What can hang from each mark:
Q_661: Q_297 Q_725 Q_970
Q_169: Q_297 Q_970
Q_200: Q_966 Q_970
Q_970: Q_200 Q_661
Q_297: Q_169
Q_966: Q_200 Q_860
Q_725: Q_169 Q_661

Each row was made from one small tree. The marks that hang from a mark follow it in brackets, in the order of their numbers. Every link used is in the known rows. Write each row's tree.
Known rows:
Q_966[Q_200[Q_970]]: [ 4.753 -1.677 -2.030 -1.007  1.412  0.099 -0.813 -0.581  0.165  0.809
 -0.721 -0.066 -1.577 -0.991  0.293 -0.602 -0.402  0.533  0.346 -0.631
  0.377]
Q_169[Q_970[Q_661[Q_725]]]: [-0.727 -0.637 -0.196 -0.464 -0.825 -0.805 -0.015  0.433 -0.049 -0.610
  0.190 -0.223  0.571 -0.277 -1.108  0.650  0.502  0.249 -0.145 -0.576
  0.564]
Q_970[Q_661[Q_297 Q_725[Q_169]]]: [-1.797  0.202  0.983  0.669  0.116  0.782  0.219  1.023  0.081 -0.508
  0.240 -0.843  0.460  0.629  0.135 -0.337  0.091  0.106  0.584 -0.528
  0.513]
Q_725[Q_169 Q_661[Q_970]]: [-4.872  0.253  0.306  0.255 -0.119  0.201  0.663  0.428  0.173  1.506
  0.297 -1.482  0.357 -0.166 -0.174 -0.955  0.161  0.412 -0.258 -0.379
 -0.646]
Q_297[Q_169[Q_970]]: [-1.401 -1.490 -0.062  0.777 -0.008 -1.280  0.138  0.216  0.186  1.231
  0.073  0.343 -0.954 -0.040 -0.265  0.108 -0.071 -0.008 -0.433  0.803
  0.490]
Q_200[Q_966 Q_970[Q_661[Q_297 Q_725]]]: [ 2.774  0.754  0.353  0.368  0.071  0.099 -0.160  0.151  0.433 -2.224
 -0.525  0.098 -0.325  0.027 -0.391  0.668  0.659  0.014  0.479 -0.696
  0.373]
Q_966[Q_200[Q_970] Q_860]: [ 3.971 -1.528 -2.602 -2.707  1.687  0.283 -1.000 -0.292  0.518  0.733
 -0.865 -0.265 -1.393 -2.060  0.696 -0.583 -0.969  0.239  0.599 -1.311
  0.695]
Q_169[Q_297 Q_970[Q_661[Q_725]]]: [-0.675  0.954 -0.403 -0.160 -0.191  0.002 -0.378 -0.061 -0.269 -1.097
  0.743  0.130  0.750 -0.410 -1.297  1.130  0.115 -0.116  0.061 -0.173
  0.198]
Q_970[Q_200[Q_966] Q_661]: [ 5.278  0.601  0.741  0.499 -1.103 -0.776  0.271 -0.778 -0.209  0.916
 -0.932  0.351 -1.079  1.156  0.185  0.404  0.259  0.289 -0.259 -0.135
 -0.188]
Q_725[Q_661]: [-1.456 -0.324 -0.047  0.735  0.393 -0.161  0.675  0.093 -0.163  1.228
 -0.520 -1.188 -0.695 -0.475  0.400 -0.183  0.045  0.913  0.146 -0.049
 -0.312]
Q_200[Q_966]: [-0.100 -0.679 -0.005  1.066 -0.207 -0.050  0.092 -0.479  0.100  1.038
 -1.367 -0.034 -1.503  0.790  0.616  0.406  0.354  0.674 -0.129 -0.414
 -0.188]
Q_200[Q_966[Q_860] Q_970]: [ 1.954 -0.315 -1.241 -0.694  0.629 -0.135 -0.381 -0.439  0.847 -0.023
 -1.367 -0.217 -1.541 -1.085  0.710  0.308 -0.165  0.422  0.234 -1.038
  0.041]
Q_297[Q_169[Q_970[Q_661]]]: [-0.080 -0.661  0.745  0.417 -0.942 -1.684  0.200  0.158  0.216  1.448
  0.343  0.430 -1.052  0.352 -1.381  0.275  0.258 -0.045 -0.665  0.499
  0.700]
Q_169[Q_297 Q_970]: [-2.583  0.331 -0.449  0.111  0.417  0.574 -0.548 -0.955 -0.032 -0.250
  0.447  0.426 -0.032 -0.702 -0.702  0.860 -0.152  0.004 -0.164  0.650
 -0.339]
Q_970[Q_200 Q_661[Q_725[Q_169]]]: [ 3.080  0.158 -0.323  0.408 -0.048 -0.435  0.429  0.544 -0.418  0.288
  0.077 -0.592  0.407  1.191  0.630 -0.566 -0.400  0.221 -0.094 -0.815
 -0.064]
Q_970[Q_200[Q_966[Q_860]]]: [ 2.121 -0.104 -0.568 -0.867 -0.076  0.026 -0.129 -0.458  0.124  0.620
 -1.239  0.130 -0.746 -0.369  1.271  0.065 -0.494  0.134  0.004 -0.750
 -0.315]
Q_661[Q_970]: [-4.931 -1.213 -0.967 -0.517 -0.098 -0.076 -0.134 -0.095  0.001  1.042
 -0.175  0.451 -0.216  0.086 -0.434 -0.128  1.130  0.417  0.060  0.563
  0.492]
Q_661[Q_297 Q_725]: [-3.554 -1.189 -0.018  0.142  1.112  0.800 -0.049  0.827 -0.176 -0.879
 -0.151 -0.099  0.403 -0.143  0.631  0.165  0.340  0.270  0.798  0.304
  0.671]
Q_970[Q_661]: [ 0.267 -0.569 -0.212 -0.005 -0.666 -0.499  0.173 -0.180 -0.072  1.358
 -0.474 -0.019 -1.142  0.555 -0.455  0.231  0.481  0.672  0.056  0.114
  0.599]
Q_169[Q_970]: [-2.211 -0.905 -0.739  0.227 -0.319 -0.266 -0.177 -0.492  0.167  0.397
 -0.117  0.002 -0.247 -0.401 -0.572  0.274  0.106  0.247 -0.255  0.283
  0.152]
Q_297[Q_169]: [-1.365 -1.970 -0.473  1.094  0.382 -1.110  0.312  0.445 -0.111  2.159
 -0.522  0.200 -1.691  0.710  0.927 -0.114 -0.048  0.510 -0.023  0.645
  0.710]
Q_661[Q_725 Q_970[Q_200]]: [-2.183 -1.066 -1.076 -0.605  0.305 -0.523 -0.023  0.419 -0.652 -0.475
  0.228  0.564  1.362  0.097  0.424 -0.107  0.665  0.143  0.139  0.300
  0.166]
Q_970[Q_200[Q_966] Q_661[Q_297]]: [ 3.844  1.152  1.522  0.442 -0.991  0.315  0.161 -0.674 -0.110 -0.426
 -0.446  0.612 -0.506  0.969 -0.060  0.274  0.369 -0.144  0.043  0.506
 -0.220]
Q_661[Q_725[Q_169[Q_297]] Q_970]: [-5.105  0.312 -0.956 -0.189  1.084  1.113 -0.312  0.472 -0.194 -0.304
  0.863 -0.182  1.100  0.198  0.287 -0.080  0.068  0.077  0.310 -0.352
 -0.097]

Which tree is each row?
[ 1.950  1.130  0.319 -1.149  0.143  0.562 -0.364 -0.311  1.061 -1.137
 -0.648  0.092 -1.004 -1.127 -0.492  0.448  0.118 -0.115  0.494 -0.805
  0.380]
Q_200[Q_966[Q_860] Q_970[Q_661[Q_297]]]
[-2.116 -0.754  0.627 -0.027  0.147 -0.157  0.078  0.340 -0.306  0.366
  0.831  1.451  0.210  0.390  0.160 -0.518  0.668 -0.668  0.164  2.120
  0.552]
Q_661[Q_297[Q_169] Q_970[Q_200]]
[-6.335 -1.116 -0.058 -0.613  0.639  0.825 -0.270  0.866 -0.092 -1.327
  0.341  0.382  1.254 -0.244 -0.237 -0.018  1.227 -0.101  0.646  0.621
  0.681]
Q_661[Q_297 Q_725 Q_970]
[-0.988 -0.066  1.537  0.592 -0.471 -0.222  0.125  0.209 -0.124  0.262
  0.208  1.439 -0.074  0.904  0.134 -0.112  0.729 -0.661 -0.274  1.461
  0.087]
Q_661[Q_297[Q_169] Q_970[Q_200[Q_966]]]
[-1.110  2.067 -0.002  0.298  0.523  0.919  0.306 -0.381 -0.456  0.720
  1.111 -0.724  1.161 -0.112  0.114 -0.567 -0.470 -0.136 -0.142  0.509
 -1.467]
Q_725[Q_169[Q_297] Q_661[Q_970[Q_200]]]
[ 2.279  1.624  0.277  0.570 -0.275  0.351 -0.474 -1.510 -0.217 -0.712
  0.122  0.778  0.142 -0.007 -0.184  0.932 -0.476 -0.412 -0.651  0.505
 -1.169]
Q_169[Q_297 Q_970[Q_200[Q_966]]]
[-0.129 -0.062  0.077 -0.195 -0.710 -0.391 -0.069 -0.627 -0.227  0.529
 -0.533  0.889 -0.036  0.686  0.056  0.102  0.815  0.011 -0.365  0.347
 -0.376]
Q_661[Q_970[Q_200[Q_966]]]
[ 4.331  0.563  2.078  1.182 -0.834 -0.599  0.403  0.005 -0.100  0.433
 -0.246  0.944 -1.066  1.426  0.188  0.118  0.136 -0.463 -0.111  1.042
  0.278]
Q_970[Q_200[Q_966] Q_661[Q_297[Q_169]]]
[ 4.043  0.649  0.192 -1.228 -0.767 -0.469  0.111 -0.444  0.107  0.755
 -0.999  0.115 -0.995  0.081  0.306  0.161 -0.298  0.122 -0.043 -0.871
  0.026]
Q_970[Q_200[Q_966[Q_860]] Q_661]
[ 0.081 -0.200 -0.627  0.376  0.227 -0.267  0.023  0.207 -0.222 -0.727
  0.476 -0.587  1.328  0.181  0.540 -0.385 -0.913 -0.149 -0.443 -0.433
 -0.608]
Q_661[Q_725[Q_169[Q_970[Q_200]]]]
[ 2.654 -0.613 -1.344 -0.262  0.391 -0.809 -0.046  0.278  0.130 -0.797
 -0.300 -0.239 -0.391 -0.208 -0.208  0.397  0.436  0.608  0.313 -0.670
  0.632]
Q_200[Q_970[Q_661[Q_725]]]
[-6.926 -0.447  0.279  0.076  0.475  1.319 -0.010  1.140  0.129 -1.077
  0.659 -0.315  1.374  0.314  0.205 -0.665  0.507 -0.179  0.469 -0.208
  0.420]
Q_661[Q_297 Q_725[Q_169] Q_970]
[-3.213 -0.901  1.130  0.783  0.256 -0.259  0.019  0.292  0.267 -0.106
  0.606  0.574 -0.225 -0.144 -0.438  0.044  0.072 -0.511 -0.193  1.362
  0.559]
Q_661[Q_297[Q_169[Q_970]]]
[-0.566  0.083 -0.653 -1.730 -0.259  0.029 -0.216 -0.254  0.050  0.561
 -0.643  0.636 -0.008 -0.497  0.386 -0.020  0.261 -0.168 -0.113 -0.369
 -0.162]
Q_661[Q_970[Q_200[Q_966[Q_860]]]]
[ 2.230  0.451  1.137 -0.054 -0.491  0.350  0.162 -0.427 -0.225 -0.135
  0.214  0.574 -0.058  0.491 -0.168  0.017  0.339 -0.064  0.337  1.042
  0.272]
Q_970[Q_200 Q_661[Q_297]]
[ 5.328 -1.267 -2.415 -3.037  1.160 -0.072 -0.849  0.634  0.349 -0.293
 -0.562 -0.518 -0.705 -1.947 -0.084 -0.278 -0.733  0.162  0.739 -2.246
  1.160]
Q_966[Q_200[Q_970[Q_661[Q_725]]] Q_860]
[ 0.867  0.820 -0.661 -0.132  0.358  0.334 -0.489 -1.233 -0.378 -0.519
  0.782  0.738  0.668 -0.446 -0.170  0.648 -0.520 -0.300 -0.224  1.038
 -0.717]
Q_169[Q_297 Q_970[Q_200]]
[-1.330  0.083  0.713 -0.098 -0.048  0.482 -0.209  0.277 -0.408 -2.007
  0.035  0.853  1.406  0.242  0.132  0.126  0.910 -0.481  0.220  0.446
 -0.131]
Q_661[Q_297 Q_725 Q_970[Q_200[Q_966]]]
[ 4.168  1.674  1.188  0.825 -1.647 -0.613  0.235 -0.766  0.219  0.379
  0.008 -0.342 -0.155  1.027 -0.579 -0.095 -0.506 -0.346 -1.167 -0.713
 -1.024]
Q_725[Q_169[Q_970[Q_200[Q_966] Q_661]]]
[ 0.799  1.094  0.416  0.888 -0.168 -0.225  0.588 -0.281 -0.013  0.398
  0.565 -1.447  0.717 -0.420  0.136 -0.679 -1.230  0.001 -0.701 -0.129
 -1.393]
Q_725[Q_169[Q_970[Q_200]] Q_661]
[ 1.812  1.615 -0.537 -1.181  0.160  0.773 -0.707 -1.124  0.062 -0.632
  0.070  0.497  0.293 -1.181  0.009  0.931 -1.047 -0.559 -0.351 -0.273
 -0.906]
Q_169[Q_297 Q_970[Q_200[Q_966[Q_860]]]]
[ 1.065  1.606  1.341  0.098 -0.960  0.528  0.112 -0.377  0.181 -0.762
  1.089 -0.136  0.809  0.241 -0.893 -0.425 -0.502 -0.720 -0.421  0.446
 -0.448]
Q_725[Q_169[Q_970[Q_200 Q_661[Q_297]]]]
[ 3.442  0.508 -0.190 -1.352 -0.430 -0.486  0.064  0.434 -0.134 -0.301
 -0.838 -0.061 -0.049 -0.037  0.610  0.451 -0.361  0.093  0.164 -1.521
  0.194]
Q_970[Q_200[Q_966[Q_860]] Q_661[Q_725]]
[-0.585  1.865  1.343  0.969 -0.054  0.920  0.471 -0.208  0.030 -0.815
  1.011 -1.211  1.388 -0.780 -0.145 -0.766 -0.975 -0.477 -0.391  0.552
 -1.334]
Q_725[Q_169[Q_970[Q_200]] Q_661[Q_297]]
[-6.217  0.969  1.337  0.388  0.124  1.359  0.467  0.617  0.237  0.349
  0.706 -1.233  0.879 -0.322 -0.296 -0.951  0.326 -0.038  0.193  0.284
 -0.536]
Q_725[Q_169 Q_661[Q_297 Q_970]]
[-3.005  1.397  1.203  0.223 -0.074  1.104  0.621  0.174 -0.097 -0.221
  1.004 -0.734  1.374 -0.250  0.142 -1.191 -0.034 -0.336  0.048  0.812
 -0.956]
Q_725[Q_169 Q_661[Q_297 Q_970[Q_200]]]
[ 2.210  0.212  1.558  1.306 -0.370 -0.434  0.089 -0.289  0.051 -0.730
  0.236  0.989 -0.190  0.311  0.167  0.182 -0.338 -0.913 -0.444  1.220
 -0.190]
Q_661[Q_297[Q_169[Q_970[Q_200[Q_966]]]]]
[ 1.941  0.166  0.668 -0.351 -0.096  0.220  0.154  0.352 -0.564 -1.329
  0.327  0.282  0.901  0.412  0.104  0.215  0.301 -0.193  0.540  0.455
  0.383]
Q_970[Q_200 Q_661[Q_297 Q_725]]
[-2.819 -0.689 -0.650  0.595  0.391 -0.096  0.013  0.642  0.200 -0.415
  0.143 -0.926  0.677 -0.061  0.160 -0.245 -0.539  0.169 -0.410 -0.921
 -0.174]
Q_661[Q_725[Q_169[Q_970]]]
[-0.379 -0.324 -0.066  0.352  0.129 -0.343  0.454  0.849 -0.039  0.754
 -0.269 -1.063 -0.208  1.112  0.308 -0.400 -0.070  0.562  0.084 -1.176
  0.382]
Q_970[Q_661[Q_725[Q_169]]]
[ 1.585 -1.072 -0.052  0.570 -0.060 -1.426  0.067 -0.114 -0.258  0.694
  0.462  0.713 -0.289  0.249  0.222 -0.007 -0.511 -0.276 -0.633  1.092
  0.090]
Q_297[Q_169[Q_970[Q_200]]]
[ 2.662 -0.039 -1.081  0.366  0.512 -0.399  0.086  0.504  0.445 -0.478
 -0.065 -0.906 -0.351  0.395  0.163 -0.333 -0.287  0.510  0.131 -1.387
  0.162]
Q_200[Q_970[Q_661[Q_725[Q_169]]]]
[-1.571 -0.267  0.651 -0.124  0.047  0.545  0.045  0.778 -0.190 -1.047
 -0.003 -0.083  0.388  0.180 -0.281  0.322  0.823  0.223  0.726 -0.013
  0.952]
Q_970[Q_661[Q_297 Q_725]]
